What can hang from each mark
dilop: kove
kove: dilop
fepoga: digo dogime
mudas: digo
dogime: kekal motas
kekal: dogime kove
bezu: digo
digo: bezu fepoga mudas
motas: dogime

Each row was made from one small tree. The marks that hang from a mark follow it in brackets, in alphabetical order. Every link used is in the known rows. Write each row's tree.
Known rows
fepoga(digo(mudas) dogime): [4.32 -0.19 2.15 1.78 -1.28 1.34 -2.72 -0.35 -2.90 -0.54 -2.49 0.73 -1.12 -0.02 -0.20 -1.63 -0.93 0.46 0.44 -0.11]
fepoga(digo(bezu mudas) dogime): [5.78 0.80 2.48 2.46 -0.38 1.00 -2.86 0.39 -3.12 -0.42 -3.41 0.12 -0.96 -0.46 -0.30 -2.34 -1.55 0.68 0.65 0.20]
fepoga(digo(bezu mudas) dogime(kekal motas)): [7.16 0.20 3.06 2.28 -1.32 1.23 -3.89 0.69 -1.94 0.89 -4.42 0.92 -1.82 0.32 -0.19 -1.17 -1.53 -0.35 1.00 -0.99]
fepoga(digo(bezu mudas) dogime(kekal(kove) motas)): [6.33 -0.14 3.57 1.90 -0.72 1.03 -2.92 1.23 -1.89 1.05 -4.26 -0.40 -1.86 0.03 0.07 0.09 -1.59 -1.04 0.68 -0.65]
fepoga(dogime): [0.87 -1.22 0.61 -0.24 -1.06 0.37 -0.65 -0.46 -0.71 -0.07 -0.93 1.52 -1.26 1.09 -0.86 -0.54 0.58 -0.96 0.41 -0.56]
bezu(digo(fepoga(dogime) mudas)): [4.36 0.53 1.95 0.48 -2.43 0.49 -2.01 0.76 -2.74 -0.35 -2.12 -0.11 -0.72 -1.70 1.98 -2.09 -1.62 1.04 -0.21 0.55]
digo(fepoga(dogime) mudas): [4.56 -0.76 1.96 0.55 -3.06 0.35 -2.08 0.41 -2.44 -0.55 -1.63 0.70 -0.47 -0.71 0.94 -1.53 -1.04 0.65 -0.80 0.22]
kekal(dogime(motas) kove(dilop)): [-1.67 -1.08 0.32 -0.15 0.66 -0.23 -0.10 1.74 0.25 0.79 -2.39 -0.98 -1.75 0.00 0.59 2.61 0.22 -1.92 -1.77 -0.04]
bezu(digo(fepoga(dogime(kekal motas)) mudas)): [5.25 0.09 2.28 0.35 -3.04 0.58 -2.67 0.93 -1.92 0.49 -2.78 0.43 -1.27 -1.17 2.10 -1.36 -1.61 0.39 0.04 -0.23]
dilop(kove): [-1.25 0.41 -0.01 0.27 0.67 -0.19 0.66 1.36 -0.71 0.68 -0.82 -1.19 0.24 -0.08 0.90 0.40 1.59 -0.26 0.08 1.31]
digo(mudas): [2.05 0.07 0.67 0.52 -0.32 0.50 -1.15 -0.07 -1.10 0.44 -0.70 -0.79 0.53 -1.04 1.60 -0.75 -0.18 0.97 -0.66 0.29]
digo(bezu fepoga mudas): [5.69 1.44 1.95 1.63 -1.06 -0.44 -1.73 1.76 -2.11 -0.39 -2.02 -1.30 0.71 -2.21 1.51 -1.93 -2.25 1.68 -0.83 1.10]
dogime(kekal(kove) motas): [0.71 -1.13 1.26 -0.73 -0.49 0.05 -0.07 1.04 1.53 1.80 -1.11 -0.61 -1.17 0.62 0.46 2.96 -0.07 -2.12 -0.02 -1.05]
kekal(dogime kove(dilop)): [-2.59 -0.89 1.45 -0.57 1.41 -0.09 0.98 1.31 0.03 0.11 -1.75 -2.31 -1.46 -0.70 0.99 2.91 0.45 -1.76 -2.25 0.55]
motas(dogime(kekal)): [0.62 -0.37 0.94 0.00 -1.69 1.09 -0.72 0.19 2.14 2.51 -0.89 0.94 0.53 0.43 0.72 2.58 0.28 -1.20 0.70 -0.64]
fepoga(dogime(motas)): [1.80 -1.41 -0.55 0.19 -1.81 0.22 -1.72 -0.05 -0.43 0.58 -1.62 2.88 -1.51 1.78 -1.31 -0.89 0.33 -1.16 0.87 -1.15]
mudas(digo(bezu fepoga(dogime))): [5.30 0.71 2.14 1.22 -1.75 -1.61 -1.43 2.54 -3.06 -1.00 -1.44 0.09 -0.58 1.27 -0.22 -1.36 -1.78 1.35 0.71 0.66]
digo(fepoga mudas): [3.88 0.20 1.44 0.78 -2.22 0.05 -1.54 0.82 -1.89 -0.49 -0.88 -0.50 0.53 -1.60 1.61 -1.05 -1.53 1.43 -1.10 0.68]
dogime(kekal(kove(dilop))): [-1.58 -0.79 2.60 -1.09 0.72 0.07 0.93 1.69 1.25 1.22 -0.11 -2.99 -0.80 -1.04 1.45 4.04 0.98 -2.10 -0.72 0.25]

Write each row's tree
[-1.07 -0.59 1.29 -0.27 -0.86 0.78 -0.01 1.70 2.17 2.88 -0.65 -0.99 0.53 -0.46 1.30 4.38 0.80 -2.00 0.24 0.20] -> motas(dogime(kekal(kove(dilop))))
[3.07 -0.67 3.33 0.77 -1.25 1.29 -1.76 -0.45 -1.04 -0.23 -2.21 0.88 -2.11 0.95 -0.94 0.44 -0.60 -1.13 0.83 -1.00] -> fepoga(digo dogime(kekal))
[-0.21 -1.21 0.48 -0.35 0.35 -0.05 0.34 0.29 0.23 0.45 -2.60 -0.07 -1.76 0.99 0.05 1.75 -0.75 -1.71 -1.66 -0.72] -> kekal(dogime(motas) kove)
[-0.40 -1.02 1.13 -0.57 -0.20 -0.15 -0.40 2.22 1.58 2.06 -0.93 -1.34 -1.12 -0.17 0.88 3.68 0.70 -2.34 -0.14 -0.43] -> dogime(kekal(kove(dilop)) motas)
[4.00 0.01 3.41 -0.24 -2.10 0.53 -1.19 1.08 -2.08 0.17 -2.24 -1.50 -1.15 -1.83 2.59 -0.19 -1.48 -0.04 -0.57 0.46] -> bezu(digo(fepoga(dogime(kekal(kove))) mudas))
[4.76 1.47 1.78 1.39 -1.13 -1.82 -1.02 2.83 -2.62 -1.00 -0.91 -0.87 0.20 0.53 0.31 -0.97 -2.14 1.95 0.45 1.01] -> mudas(digo(bezu fepoga))
[7.14 0.31 1.51 1.73 -2.53 -0.20 -3.11 1.71 -2.48 0.09 -3.30 0.99 -0.41 -0.81 0.49 -2.67 -1.94 0.79 -0.13 0.17] -> digo(bezu fepoga(dogime(motas)) mudas)
[4.66 -0.12 2.66 0.01 -2.59 0.46 -1.90 1.38 -1.96 0.59 -2.64 -0.66 -1.34 -1.42 2.25 -0.40 -1.63 -0.16 -0.24 0.12] -> bezu(digo(fepoga(dogime(kekal(kove) motas)) mudas))
[-0.15 -0.66 1.40 -0.41 -1.07 0.88 0.25 0.77 2.12 2.68 -0.75 -0.39 0.49 0.15 1.00 3.83 0.25 -1.86 0.35 -0.23] -> motas(dogime(kekal(kove)))
[4.72 -0.69 2.12 0.46 -3.31 -1.06 -1.98 2.01 -2.06 -0.29 -1.18 1.27 -1.26 2.21 -0.10 0.13 -1.20 0.49 0.67 -0.41] -> mudas(digo(fepoga(dogime(kekal motas))))
[5.94 0.58 1.41 1.47 -2.25 -1.70 -2.18 2.85 -2.89 -0.61 -1.90 0.97 -0.74 1.66 -0.51 -1.53 -1.91 1.23 1.02 0.28] -> mudas(digo(bezu fepoga(dogime(motas))))
[6.20 0.36 4.25 1.89 -0.57 1.37 -2.82 0.21 -2.14 0.21 -3.75 -0.43 -1.59 -0.39 0.25 -0.85 -1.29 -0.18 0.53 -0.45] -> fepoga(digo(bezu mudas) dogime(kekal))
[4.53 0.31 3.69 1.48 -0.31 0.95 -1.87 0.30 -1.28 -0.15 -3.16 0.24 -1.95 0.50 -0.99 -0.27 -1.15 -0.91 1.05 -0.69] -> fepoga(digo(bezu) dogime(kekal))
[5.02 0.37 1.17 0.77 -2.88 0.34 -2.75 1.03 -2.53 0.09 -2.53 0.75 -0.87 -1.28 1.71 -2.34 -1.74 0.91 0.13 0.22] -> bezu(digo(fepoga(dogime(motas)) mudas))
[3.01 -0.18 2.11 -0.39 -2.30 0.07 -0.98 1.44 -1.07 0.21 -2.05 -0.05 -1.73 -0.54 1.01 0.19 -1.48 -0.92 0.26 -0.15] -> bezu(digo(fepoga(dogime(kekal(kove) motas))))
[2.97 -1.57 2.07 -0.40 -3.02 -0.14 -0.99 1.21 -0.37 0.18 -1.60 1.09 -1.68 0.75 -0.33 1.10 -0.92 -1.68 -0.17 -0.76] -> digo(fepoga(dogime(kekal(kove) motas)))
[5.56 0.08 2.89 0.75 -1.90 -1.59 -1.36 3.17 -2.27 -0.08 -1.99 -0.44 -1.15 1.50 0.05 0.35 -1.82 0.13 0.60 0.17] -> mudas(digo(bezu fepoga(dogime(kekal(kove) motas))))
[5.62 0.47 3.25 0.84 -1.90 -1.38 -1.45 2.44 -2.42 -0.60 -1.66 -0.20 -0.98 1.33 0.12 -0.40 -1.63 0.81 0.60 0.25] -> mudas(digo(bezu fepoga(dogime(kekal))))
[4.67 0.23 3.01 0.10 -2.58 0.68 -2.03 0.60 -2.10 0.06 -2.32 -0.42 -1.14 -1.58 2.35 -1.13 -1.46 0.47 -0.26 0.15] -> bezu(digo(fepoga(dogime(kekal)) mudas))
